(in the rows, 128 means zero)
Known rows, with every step that occurs:
s -> b: [124 111 106 143 155 114 105 144 159 144 145 107 169 162 161 109 169 131
 134 148  99 139 145 106 168]
g -> b -> j -> d -> h: [150 145 120  76 161  61  87 156 183 137 120 109 190 112 123 119 164 159
 184 134  79 181 139  92 150]
h -> d: [130 122 113 100 148 117 129 150 183 136 142 112 171 174 129 112 154 149
 130 130  95 130 146  98 166]
b -> s: [144 121 113 140 147  78 107 201 174 166 131 105 159 162 173 111 180 118
 134 122  85 155 154  99 148]
s -> b -> h -> d: [118 124 111 118 144 103 106 114 167 150 131 107 204 150 112 102 139 133
 131 126 102 124 145  99 175]
u -> d -> g -> b: [138 128 124  79 143  88 103 204 185 149 143 104 140 132 155 109 193 131
 143 133  99 158 143  93 143]
h -> d -> s -> b -> j: [156 141  84 116 146 115 106 104 151 157 138 113 194 181 123 104 136 155
 154 112  89 154 158 100 183]
h -> d -> s: [149 128 106 111 152 117 112 142 165 145 136 110 160 171 103 107 140 154
 138 110  88 130 156  95 171]
u -> d -> s -> b: [134 115 111 140 160 135 105 170 160 152 146 104 159 141 147 103 154 136
 129 117 114 145 158  99 161]
j -> d: [127 121 126 138 160 100 108 189 182 164 138 111 162 143 161 119 173 168
 159 151  94 144 138 101 170]
n -> u -> d -> g -> b -> h: [132 123 120  96 139  60  95 206 181 122 133 107 148 130 105 109 184 118
 142 165 102 160 130  86 159]
n -> u -> d -> g -> b: [133 116 113  96 141  90 108 219 177 111 147 109 132 155 136 113 194 130
 141 168  97 169 133  93 157]
n -> u -> d -> s: [136 109 107 136 162 125 120 212 168 109 144 110 132 166 132 111 163 137
 126 153 108 154 148  91 166]
h -> d -> g -> b -> j: [158 154  96  55 129  66 101 134 176 152 135 114 179 173 122 111 175 151
 165 128  76 165 140  95 169]
s -> b -> j -> d: [133 132 102 148 154  98  99 148 168 171 139 114 197 151 174 117 171 171
 176 155  94 168 141 107 184]
n -> u -> d: [115 102 110 129 157 120 135 226 186  98 151 113 145 171 157 115 180 134
 123 171 115 152 139  95 162]
j -> b -> h: [141 127 125 161 144  54  89 139 185 151 120 105 178 119 112 113 163 133
 149 145 115 125 146  85 165]
u -> d -> m: [112 101 122 114 172 113 131 232 186 129 153 100 155 126 160 118 165 146
 130 129 114 130 142  95 132]
h -> d -> g -> b -> s: [160 144 111  76 123  65  88 164 173 172 130 102 166 156 136 106 171 127
 152 100  66 162 152  91 150]
n -> u -> d -> h: [123 107 116  99 172 114 131 225 184  88 140 106 154 144 119 115 172 133
 116 157 102 162 141  99 150]
u -> d -> s -> b -> h: [130 119 120 142 158 106  93 162 163 160 131 103 175 114 121  98 144 123
 128 111 118 137 153  93 163]
b -> h -> d: [124 129 118 100 145  82 111 146 186 138 126 111 189 154 100 107 145 140
 129 126 100 122 142  91 170]
n -> u: [127 104 101 142 158 100 120 184 170 104 144 114 140 193 142 118 181 132
 132 182  93 147 137 101 176]
d -> s: [154 122 111 143 162 102  98 161 161 152 134 107 143 165 125 109 159 141
 139 123  92 138 153  98 169]
g -> d: [123 123 117 110 163  85  96 207 185 157 141 112 166 145 133 118 159 145
 150 158  77 138 138  96 177]
u -> d: [122 114 122 113 158 120 131 219 196 135 146 108 153 146 165 112 175 136
 123 137 116 144 145  96 149]
h -> d -> m: [122 109 110  94 162 114 129 169 173 130 151 103 172 153 125 119 144 160
 135 128  92 118 141  99 150]

Rows:
[141 123 100 124 149 133 104 108 146 152 140 107 174 168 112 102 133 149
 136 110  91 135 158 102 178] : h -> d -> s -> b
[118 112 127 134 175  94 108 205 174 158 146 102 163 115 153 126 163 179
 166 146  92 131 133 102 158] : j -> d -> m
[138 134 119 125 133  72 101 110 192 145 122 106 195 128  95 110 140 142
 145 131 111 119 148  82 170] : j -> b -> h -> d
[129 119 130  84 172 112 124 216 191 122 138 102 164 125 131 111 169 138
 116 119 107 151 150  98 137] : u -> d -> h
[139 145 117  98 140  67 106 159 176 173 129 107 175 155  91 107 162 154
 135 127  85 129 139 101 180] : b -> h -> d -> g
[108 111 114 114 157  99 105 131 158 147 139  97 205 125 102 110 127 142
 137 124  95 112 141  99 160] : s -> b -> h -> d -> m
[145 138 123 101 140  38  72 160 170 163 123 104 159 133 104 107 183 123
 153 138  83 144 134  92 163] : d -> g -> b -> h
[140 120 119 128 163 120 114 203 178 146 140 106 143 143 137 107 158 142
 129 117 111 143 156  92 152] : u -> d -> s
[131 137 109 106 139  86  96 129 158 183 135 104 188 151 106 102 157 148
 136 130  86 133 142 107 185] : s -> b -> h -> d -> g
[152 151 118 118 128  57  90 127 182 178 124 104 182 128  88 111 161 160
 152 128  99 129 145  90 182] : j -> b -> h -> d -> g
[142 123 112 157 157  87  77 129 145 169 124 103 174 133 102 100 144 124
 142 123  97 132 150  97 177] : d -> s -> b -> h
[153 156 108 121 153  67  99 199 172 197 136 114 165 151 162 121 193 194
 180 152  80 178 136 108 190] : b -> j -> d -> g
[144 138 113 105 147  65  91 156 186 145 127 115 181 138 163 120 175 156
 189 152  90 173 134  89 161] : g -> b -> j -> d
[142 138 108  93 141 105 115 170 172 166 145 108 155 176 122 110 173 169
 136 130  80 139 143 106 178] : h -> d -> g
[139 119 116 164 162 124  80 143 147 185 137 105 165 129 142 111 151 167
 165 130  92 149 150 104 182] : j -> d -> s -> b
[122 116 115 149 152  85  94 138 161 152 130 107 184 143 128 105 159 117
 133 145 103 131 141 100 171] : s -> b -> h
[159 134  86 146 156  98  94 123 143 157 135 112 176 168 137 107 154 143
 155 127  92 163 157 102 179] : d -> s -> b -> j
[145 133 114 115 149  89 100 135 168 157 118 107 177 148  71 103 125 145
 135 108  94 123 152  88 175] : b -> h -> d -> s
[130 125 121  78 135  69  97 118 187 122 121 108 191 139  94 104 140 120
 145 127  97 127 139  82 151] : g -> b -> h -> d
[160 145  99  90 139  50  85 159 170 153 134 114 159 165 139 113 198 138
 170 148  77 174 139  95 166] : d -> g -> b -> j
[106  92 112 123 172 116 135 242 176  97 157 103 146 147 151 123 169 141
 124 168 111 140 135  96 147] : n -> u -> d -> m
